Each row was made from one small tree. Brackets hold a mark, then the marks that hang from it, in the order of their numbers. Every link used is in the known rows. Write each row's tree.
Known rows
[Z711 Z931]: [-2.708, -2.465,  1.503,  0.006, -0.858, -3.975, -1.922,  1.299,  2.277,
  0.147,  0.711,  5.713, -1.048, -2.804,  1.296, -1.795,  3.522, -4.131,
  0.309]
[Z746 [Z967 Z520 Z931]]: [ 1.506, -2.191,  0.416,  4.686, -1.817,  1.567, -0.649, -2.135, -2.258,
 -0.239, -0.528, -1.700, -2.321, -1.824,  1.236, -3.090,  3.092, -2.091,
  0.871]
[Z562 Z711]: [-2.745, -1.467, -0.675, -2.024, -0.608, -1.709, -0.947,  1.111,  5.080,
  1.634,  1.175,  1.985,  0.998, -0.656,  3.384, -1.940,  3.489,  0.137,
 -3.063]
[Z907 [Z520 Z967] Z746 [Z931 Z711]]: [ 2.816,  0.020,  1.372, -0.371,  1.245,  4.045, -2.628, -0.102,  1.711,
 -1.649, -4.153, -3.000, -0.444,  3.687, -4.011,  2.473, -5.497,  0.176,
  0.236]
[Z711 Z562 [Z931 [Z907 [Z520 Z967]]]]: [ 2.564,  3.739,  2.028,  5.245,  1.098, -2.400,  0.674,  3.135, -2.701,
 -0.678,  1.595,  1.135, -1.267, -3.205, -4.170,  0.189,  1.234, -0.926,
  1.455]
[Z907 Z931]: [-1.276, -3.932,  3.258, -2.422, -1.565, -1.090, -2.577,  1.354,  1.148,
  0.091, -1.246,  3.941, -1.119,  0.493,  3.366, -0.408,  4.540, -1.266,
 -1.933]
[Z746 [Z967 Z520]]: [ 1.421, -2.637, -0.932,  1.980, -2.225,  2.463, -0.971, -0.557, -0.319,
 -0.655,  0.911, -2.799,  0.533, -0.387,  2.078, -2.397,  5.666, -1.220,
  0.872]
[Z520 [Z967 Z746 Z931]]: [-0.397, -0.652,  2.663,  2.866, -2.552, -3.500, -1.757, -1.961,  0.670,
 -0.668, -0.660,  0.292, -1.516, -3.058,  6.582, -2.619, -0.729,  0.655,
  4.444]
[Z711 Z562 [Z931 [Z907 Z746]]]: [-1.968, -0.275, -0.443,  1.171,  0.892, -1.030,  1.338,  1.043, -1.501,
 -0.399,  2.820,  3.626, -0.684, -1.967, -2.018,  1.951,  3.540, -1.729,
  1.762]
[Z746 [Z967 Z520 [Z931 Z711]]]: [ 2.132,  0.249, -1.861, -0.011, -0.549,  2.497, -0.531, -2.647,  0.099,
 -0.120, -2.067, -1.648, -1.176,  0.675, -1.274, -2.690,  0.057, -1.257,
 -0.699]
[Z711 Z562]: [-0.217, -0.315,  1.508, -0.083, -1.224,  1.282, -0.133,  2.413,  0.950,
  0.917,  2.315,  4.362,  1.047, -2.580,  3.959,  0.048,  8.542,  0.538,
  0.734]
[Z746 Z967]: [ 0.275, -3.240, -1.390, -1.827, -1.634,  2.049, -1.378,  0.069,  0.856,
  0.096, -0.011, -1.780,  1.587, -1.386,  4.492, -0.601,  5.180, -0.128,
  0.839]
[Z711 Z562 [Z931 [Z907 Z520 Z746]]]: [-0.248,  0.940,  0.720,  5.164,  1.297, -0.333,  2.507,  1.986, -3.534,
  0.022,  3.230,  1.477, -0.091, -2.328, -4.405,  2.599, -0.108, -1.274,
  1.944]
[Z562 [Z711 [Z931 [Z907 Z520 Z746]]]]: [-3.454, -0.207, -1.508,  3.254,  1.984, -3.125,  1.910,  0.438,  0.861,
  0.734,  2.414, -0.815, -0.236, -0.539, -5.414,  0.770, -5.149, -1.833,
 -1.683]
[Z746 [Z967 [Z931 Z907]]]: [ 0.190, -1.871, -1.481, -0.781, -0.356, -0.726,  0.194, -0.995, -3.301,
  0.378,  0.070, -2.500, -1.412, -1.987,  3.577, -0.789,  2.012, -0.333,
 -1.249]
[Z967 Z520 Z746 Z931]: [-1.917, -1.972,  2.686,  5.190, -3.438, -3.841,  0.219, -2.130, -1.143,
  0.106,  1.780,  1.797, -1.005, -2.236,  4.971, -3.751,  0.868, -0.740,
  2.829]
[Z562 [Z711 [Z931 Z907]]]: [-3.965,  0.049, -1.365, -2.055,  1.169, -6.258,  0.598,  1.211,  3.034,
  1.040,  1.899,  3.598, -0.812, -1.449, -1.145, -1.880,  1.271, -2.110,
 -3.942]
[Z931 [Z711 Z562] [Z907 Z520 Z746]]: [ 0.932,  2.679, -1.759, -0.970,  2.114,  3.218,  2.586,  1.842, -1.457,
  0.530,  2.364, -2.058,  3.098,  2.096, -3.154,  3.635, -0.897,  2.595,
 -0.711]
[Z520 Z967]: [ 1.233, -0.963,  1.541, -0.302, -0.886, -0.419, -3.172,  1.001,  2.614,
 -0.827,  0.104, -0.249,  0.139, -1.018,  4.804, -1.809,  4.318, -0.610,
  0.921]
[Z520 [Z967 Z746 [Z931 Z907]]]: [-0.482,  0.201,  1.507,  1.131, -1.446, -5.444, -0.259, -1.567, -1.458,
 -0.906,  0.684, -1.345, -0.903, -2.117,  6.378, -2.105, -1.283,  1.379,
  2.339]
[Z931 [Z711 Z562] Z907]: [ 0.196,  2.732, -1.810, -6.128,  1.095,  0.080,  1.311,  2.536,  0.972,
  0.939,  1.750,  2.409,  2.605,  1.536,  1.258,  0.845,  5.407,  2.283,
 -3.092]

Which tree is each row?
[-1.745,  1.739, -0.218, -0.497, -0.217, -4.581,  2.552, -0.738, -1.961,
  1.240,  0.644, -1.333,  1.672,  0.250,  1.361, -0.699, -6.288,  2.294,
 -1.131]	[Z967 Z746 [Z931 Z711 [Z907 Z520]]]
[ 2.051,  1.023, -2.702, -1.535,  0.796,  0.602,  0.926, -1.887, -2.325,
 -0.361, -0.737, -3.447, -0.925,  1.735, -1.623, -2.115, -0.485, -0.096,
 -2.448]	[Z746 [Z967 Z520 [Z931 Z711 Z907]]]
[ 1.233,  0.800,  1.557, -0.370,  0.778,  5.806,  0.269,  1.128, -0.099,
  0.364, -2.227,  1.411,  0.505,  2.845, -4.926,  4.017, -1.607,  1.638,
 -0.070]	[Z907 Z520 Z746 [Z931 [Z711 Z562]]]
[ 1.613, -2.003, -1.480, -2.195,  0.469,  6.824, -0.841, -1.223,  0.002,
 -0.583, -4.334, -4.583,  0.722,  3.745, -4.414,  3.447, -4.748,  0.715,
 -0.238]	[Z907 Z520 [Z746 Z967] [Z931 Z711]]
[-1.372,  1.047,  0.524, -0.181,  0.193, -3.267,  1.294,  2.579, -1.334,
  0.370,  2.865,  5.890, -0.964, -2.913, -0.571, -0.135,  6.406, -1.550,
 -0.645]	[Z711 Z562 [Z931 Z907]]
[-4.737, -0.987, -2.315, -0.752,  1.585, -3.846,  0.673, -0.431,  2.947,
  0.254,  2.193,  1.356, -0.645, -0.601, -2.733,  0.336, -1.443, -2.051,
 -1.763]	[Z562 [Z711 [Z931 [Z907 Z746]]]]
[-0.001, -0.308,  0.608, -4.288,  0.432,  5.186, -0.665,  0.210,  1.975,
 -0.038, -2.348,  3.863, -0.283,  2.904, -2.124,  3.439,  2.431,  0.969,
 -0.042]	[Z907 Z746 [Z931 [Z711 Z562]]]
[-2.857,  0.969, -0.591,  1.952,  1.469, -5.723,  1.702,  2.068,  0.965,
  1.556,  2.181,  1.278, -0.062, -1.618, -4.094, -1.438, -2.743, -1.801,
 -4.257]	[Z562 [Z711 [Z931 [Z907 Z520]]]]
[ 0.123,  0.623,  0.674,  0.295, -0.144, -0.553, -1.167, -1.319,  1.041,
  0.485, -0.805,  2.434, -1.457,  0.917, -0.359, -3.465,  0.313, -1.981,
 -1.893]	[Z967 Z520 [Z931 Z711]]
[ 1.512, -0.874, -2.768,  1.046,  0.041,  4.955, -0.070, -4.242,  0.020,
 -0.916, -2.093, -3.981, -1.160,  1.390, -2.533, -0.667, -2.494, -1.098,
  1.723]	[Z907 [Z746 [Z967 Z520 [Z931 Z711]]]]
[ 1.991,  2.174,  2.307, -1.485,  0.344,  3.336,  0.103,  2.637, -0.109,
  1.073, -2.210,  3.639,  0.269,  1.962, -3.585,  1.941,  1.010,  1.495,
 -2.409]	[Z907 Z520 [Z931 [Z711 Z562]]]
[-0.614, -3.975,  3.116,  2.591, -0.618,  2.011, -1.355,  0.677, -1.164,
 -0.170, -0.912, -0.510, -0.532,  1.387, -0.719,  2.430, -1.942, -0.993,
  0.252]	[Z907 Z520 Z746 Z931]
[ 2.101,  1.750, -1.897, -1.120,  2.439,  1.601, -0.413,  0.488,  0.436,
 -1.293,  0.086, -6.690,  2.393,  3.446, -2.289,  2.248, -5.194,  1.436,
 -0.025]	[Z931 Z711 [Z907 [Z520 Z967] Z746]]
[ 1.628,  1.026,  2.207, -1.614, -1.271, -0.518, -1.427,  0.232,  1.539,
 -1.208, -3.640, -1.600,  0.816,  2.417, -0.177,  0.511, -5.519,  2.587,
  0.954]	[Z907 [Z520 [Z967 Z746]] [Z931 Z711]]
[-2.018, -0.068, -1.933, -3.554,  1.819, -0.606,  0.303, -1.791,  0.175,
  0.297, -0.127, -0.572, -0.317,  1.752,  0.678,  0.743, -2.980, -0.229,
 -1.604]	[Z967 [Z931 Z711 [Z907 Z746]]]
[ 1.037, -3.302, -1.878,  3.258, -0.891,  5.308,  0.113, -0.695, -1.182,
 -0.221,  0.365, -6.426,  2.295, -0.556,  0.303,  2.125, -1.135,  0.156,
  3.061]	[Z907 Z520 [Z746 Z967]]
[-0.020,  1.666,  0.487, -1.665, -1.569, -2.442, -1.643, -2.269,  2.942,
 -0.619, -2.238,  0.192, -0.465, -0.439,  4.087, -2.007, -3.312,  1.568,
  2.608]	[Z520 [Z967 Z746 [Z931 Z711]]]
[-0.474,  1.680, -2.647, -4.773,  1.545,  2.725,  1.647,  0.800,  0.749,
  0.118,  2.063,  0.252,  2.391,  2.343, -0.337,  2.930,  2.843,  2.250,
 -0.810]	[Z931 [Z711 Z562] [Z907 Z746]]
[ 0.051,  2.728,  1.059,  2.094, -2.232, -0.224,  2.103, -1.756, -0.215,
  0.665,  0.401,  3.802, -0.092, -0.934,  0.932, -2.098,  0.901,  2.093,
  2.534]	[Z967 Z520 Z746 [Z931 [Z711 Z562]]]
[ 1.257, -0.194, -5.039, -2.699,  1.551,  4.374,  1.644, -0.725, -1.091,
 -0.367,  0.129, -8.101,  3.540,  3.139, -2.649,  2.952, -4.228,  1.993,
 -0.713]	[Z931 Z711 [Z907 Z520 [Z746 Z967]]]
[-3.460, -2.516, -0.622, -0.172,  0.853, -3.554, -0.314,  0.212, -0.125,
 -0.792,  2.362,  1.791, -0.717, -1.123, -0.589,  0.704,  0.883, -3.259,
  0.621]	[Z711 [Z931 [Z907 Z746]]]
[ 0.959, -2.439, -0.424,  6.159, -0.491,  4.213,  0.310, -2.362, -3.038,
  0.206, -0.877, -5.186, -0.868, -1.895, -0.361,  1.475, -3.914, -0.701,
  3.154]	[Z907 Z520 [Z746 [Z967 Z931]]]
[ 1.368,  4.607,  0.642,  0.681,  1.617, -0.322,  2.643,  1.708, -3.295,
  1.681,  0.556,  1.293,  0.067, -0.336, -2.437,  0.680, -1.213,  1.665,
 -2.709]	[Z967 [Z931 [Z711 Z562] [Z907 Z520]]]
[-1.521,  0.440,  0.410,  0.897, -2.091, -2.959,  0.439, -2.652,  0.867,
  0.238, -0.130,  1.624, -0.039,  0.384,  2.157, -3.382, -1.922,  0.412,
  1.265]	[Z967 Z520 Z746 [Z931 Z711]]
[-0.296,  2.385, -1.199, -1.790,  1.930,  1.781,  1.714, -0.841, -1.122,
  0.733,  0.731,  1.543, -0.619,  0.732, -0.847,  2.142,  0.002,  1.476,
 -0.497]	[Z967 [Z931 [Z711 Z562] [Z907 Z746]]]
[ 0.976,  0.461,  3.322,  6.714, -2.210, -2.895, -0.507, -1.171, -1.421,
 -0.229, -0.488, -1.953, -0.758, -3.211,  4.059, -1.723, -4.442,  1.182,
  4.416]	[Z907 [Z520 [Z967 Z746 Z931]]]
[ 0.723,  0.873,  1.352, -5.352, -0.044,  2.275, -1.235,  1.895,  1.933,
  0.628, -2.251,  5.896, -0.270,  1.996, -0.702,  1.371,  4.968,  1.017,
 -2.400]	[Z907 [Z931 [Z711 Z562]]]
[ 4.401,  5.396, -0.282, -0.916,  1.975,  1.672,  1.002,  3.252, -1.060,
 -0.264,  0.475, -2.413,  2.224,  1.217, -2.466,  1.124,  0.526,  2.840,
 -1.178]	[Z931 [Z711 Z562] [Z907 [Z520 Z967]]]
[-2.752,  0.360,  0.010, -2.803, -2.001, -2.967, -0.119, -2.252,  2.229,
  0.857, -0.937,  2.668,  0.764, -0.574,  4.962, -1.754, -2.078,  1.485,
  0.947]	[Z967 Z746 [Z931 Z711]]
[ 3.460,  1.311,  2.382, -1.835,  0.549,  1.473, -2.901,  1.539,  1.606,
 -0.881, -4.135, -0.774, -0.488,  3.068, -2.857,  0.446, -2.843,  0.077,
 -2.182]	[Z907 [Z520 Z967] [Z931 Z711]]
[ 1.240,  0.201,  1.771,  0.768,  0.701, -3.658, -1.566,  0.116, -1.573,
 -0.541,  0.165, -0.561, -2.598, -1.378,  3.681, -1.871,  1.198, -0.864,
 -0.760]	[Z520 [Z967 [Z931 Z907]]]
[-1.384, -2.823, -3.278, -0.894,  0.599,  0.015,  0.464, -1.183, -1.413,
 -1.352,  0.822, -2.337, -0.434, -0.984, -1.607,  1.383,  0.465, -2.411,
  1.717]	[Z711 [Z931 [Z907 [Z746 Z967]]]]
